Every row comes from one small tree of marks. The marks that hang from a mark follow it in brackets, in the order of their numbers. Every link used is in the known rows. Which tree was each row made from?
In the rows, zero is written as 128.
Known rows
K_780[K_76[K_564[K_642[K_177]]]]: [132 139 129 134 135 140  65 129 143 149 145 127 136 129 144 119 141 137
 157 134 156]
K_76[K_564 K_780[K_642[K_177[K_120]]]]: [ 85 117 126 137 157 129 115 137 140 155 163 134 110 105 156 155 151 120
 130 135 138]
K_120[K_177]: [117 133 128 128 113 101  93  94 139 137 137 133  91 154 139 114 108 104
 168 147 126]
K_642[K_177 K_564]: [178 126 129 134 107  75 141 133 120 120 154 130 151 127 143 119 114 129
  95 133 134]
K_177[K_120 K_642[K_564[K_76[K_780]]]]: [100 115 131  96 161  82 188 124 127 122  88 127 149 118 128 138 127 133
  93 122 119]
K_76[K_780[K_642[K_564]]]: [136 119 121 135 103 110 136 134 137 143 138 128 119 117 136 136 141 116
 119 138 152]
K_978[K_47[K_642[K_177[K_120] K_564[K_76[K_780]]]]]: [113 131 132 126 122 159 146 140 109 110 127 138 147 128 171 143 119 132
 139 116 109]
K_564[K_76[K_780] K_642[K_177[K_120]]]: [ 71 126 131 117 166 186 177 128 148 147 101 136 158 115 128 113 146 165
 125 132  93]
K_564[K_76[K_780] K_642[K_177]]: [ 87 127 128 122 153 197 169 131 147 145 104 130 148 116 144 110 142 166
 133 129 101]
K_564[K_642[K_177]]: [131 140 127 127 122 158 131 131 135 134 117 120 151 143  98 103 128 140
 144 125 112]
K_47[K_642[K_177[K_120] K_564[K_76[K_780]]] K_978]: [157 122 131 141 159 160 165 139 132 108 121 128 124 121  16 135 132 134
  65 117 107]
K_120[K_177[K_642]]: [113 128 126 124 133  81 105  97 141 131 119 123 100 149 136 119 108  98
 154 137 122]
K_978[K_47[K_642[K_564[K_76]]]]: [125 136 130 119 100 177 129 139  97 103 116 129 126 138 171 137 111 136
 164 109 120]
K_177[K_642]: [137 136 127 111 111 102 140 120 128 119  95 110 117 142 133 126 121 110
 134 117 135]
K_978[K_47[K_642]]: [123 146 131 123  89 178 115 134 104 107 118 127 118 150 159 136 115 118
 178 111 121]
K_76[K_564[K_642[K_177[K_120]]] K_780]: [ 74 122 126 119 170 174 141 145 147 154 142 133 132 116 166 144 140 149
 146 124 124]
K_780[K_76[K_564]]: [138 140 131 129 115 126  61 121 138 145 147 129 114 132 163 126 138 125
 162 137 170]
K_978[K_47]: [123 146 134 114  77 154 114 128 101 114 127 135 124 148 201 130 107 125
 194 116 127]
K_120[K_177[K_642[K_564]]]: [125 121 124 123 138  68 113 104 136 127 123 123 110 143 140 121 102 108
 141 135 127]

Which tree is each row?
[130 118 124 141 121  90 143 132 142 145 148 135 138 112 125 137 146 112
  99 144 138]  K_76[K_780[K_642[K_177[K_120] K_564]]]
[ 91 131 129 116 161 169 113 137 125 139 136 125 125 131 133 129 129 150
 159 118 119]  K_76[K_564[K_642[K_177[K_120]]]]
[163 125 132 140 156 158 156 136 125 103 118 125 122 126   4 130 129 134
  69 115 105]  K_47[K_642[K_177[K_120] K_564[K_76]] K_978]
[141 119 122 144 111  97 137 134 141 143 150 131 132 113 137 135 143 114
 104 141 144]  K_76[K_780[K_642[K_177 K_564]]]
[ 99 134 130 119 146 192 149 125 131 134  99 125 144 126 120 100 134 167
 141 125  98]  K_564[K_76 K_642[K_177]]
[119 133 129 120 104 179 139 142 105 108 118 132 128 133 181 142 115 136
 160 111 122]  K_978[K_47[K_642[K_564[K_76[K_780]]]]]
[108 115 124 121 149  81 129 105 142 132 119 128 111 132 159 124 108 116
 136 137 123]  K_120[K_177[K_642[K_564[K_76[K_780]]]]]
[114 119 125 120 146  79 119 102 135 127 117 125 108 137 147 119 104 117
 140 135 122]  K_120[K_177[K_642[K_564[K_76]]]]
[155 124 133 127 128  62 153 129 122 123 149 138 164 126 121 123 119 127
  84 138 123]  K_642[K_177[K_120] K_564]
[ 90 124 132 125 132 144 151 116 137 144 118 137 116 110 145 128 149 133
 121 143 119]  K_564[K_76[K_780[K_642[K_177[K_120]]]]]
[121 121 130  99 146  63 169 124 121 117  95 122 150 131 105 134 121 121
  99 120 125]  K_177[K_120 K_642[K_564]]
[176 126 123 153 104  70  54 125 129 142 148 124 138 116  91 117 150 115
 118 146 176]  K_780[K_76 K_642[K_564]]
[146 130 125 124 115 161 146 132 120 112 104 115 107 135  92 128 128 132
 110 121 132]  K_47[K_642[K_564[K_76]]]
[177 141 130 150 124 170 128 132 133 107 124 117 102 144   5 127 130 109
  97 115 114]  K_47[K_642[K_177] K_978]
[142 130 127 164 138  88  30 124 137 154 172 126 129 110 110 127 161 109
 127 147 162]  K_780[K_76[K_564] K_642[K_177]]
[ 92 119 122 131 139 149 107 139 135 153 153 127  91 110 166 154 147 124
 150 130 151]  K_76[K_564 K_780[K_642]]
[167 122 127 161 129  42  64 123 135 146 162 133 165 109  78 118 156 108
  89 154 157]  K_780[K_76 K_642[K_177[K_120] K_564]]
[188 131 126 135 119 170 136 141 121  99 113 114  98 142   8 130 120 127
 100 107 131]  K_47[K_642[K_564] K_978]
[137 119 127 111 111 128 165 132 122 125 120 132 124 117 174 126 120 153
 119 130 142]  K_642[K_564[K_76[K_780]]]
[129 136 132 128 111 145 131 140 103 105 132 134 147 139 153 139 113 123
 144 114 112]  K_978[K_47[K_642[K_177[K_120] K_564]]]
[141 138 130 131 101 152 125 142 102 103 134 130 141 140 163 136 111 124
 149 112 118]  K_978[K_47[K_642[K_177 K_564]]]
[155 122 131 128 124  99 154 129 118 120 141 133 146 115 159 118 118 148
  92 133 124]  K_642[K_177 K_564[K_76]]
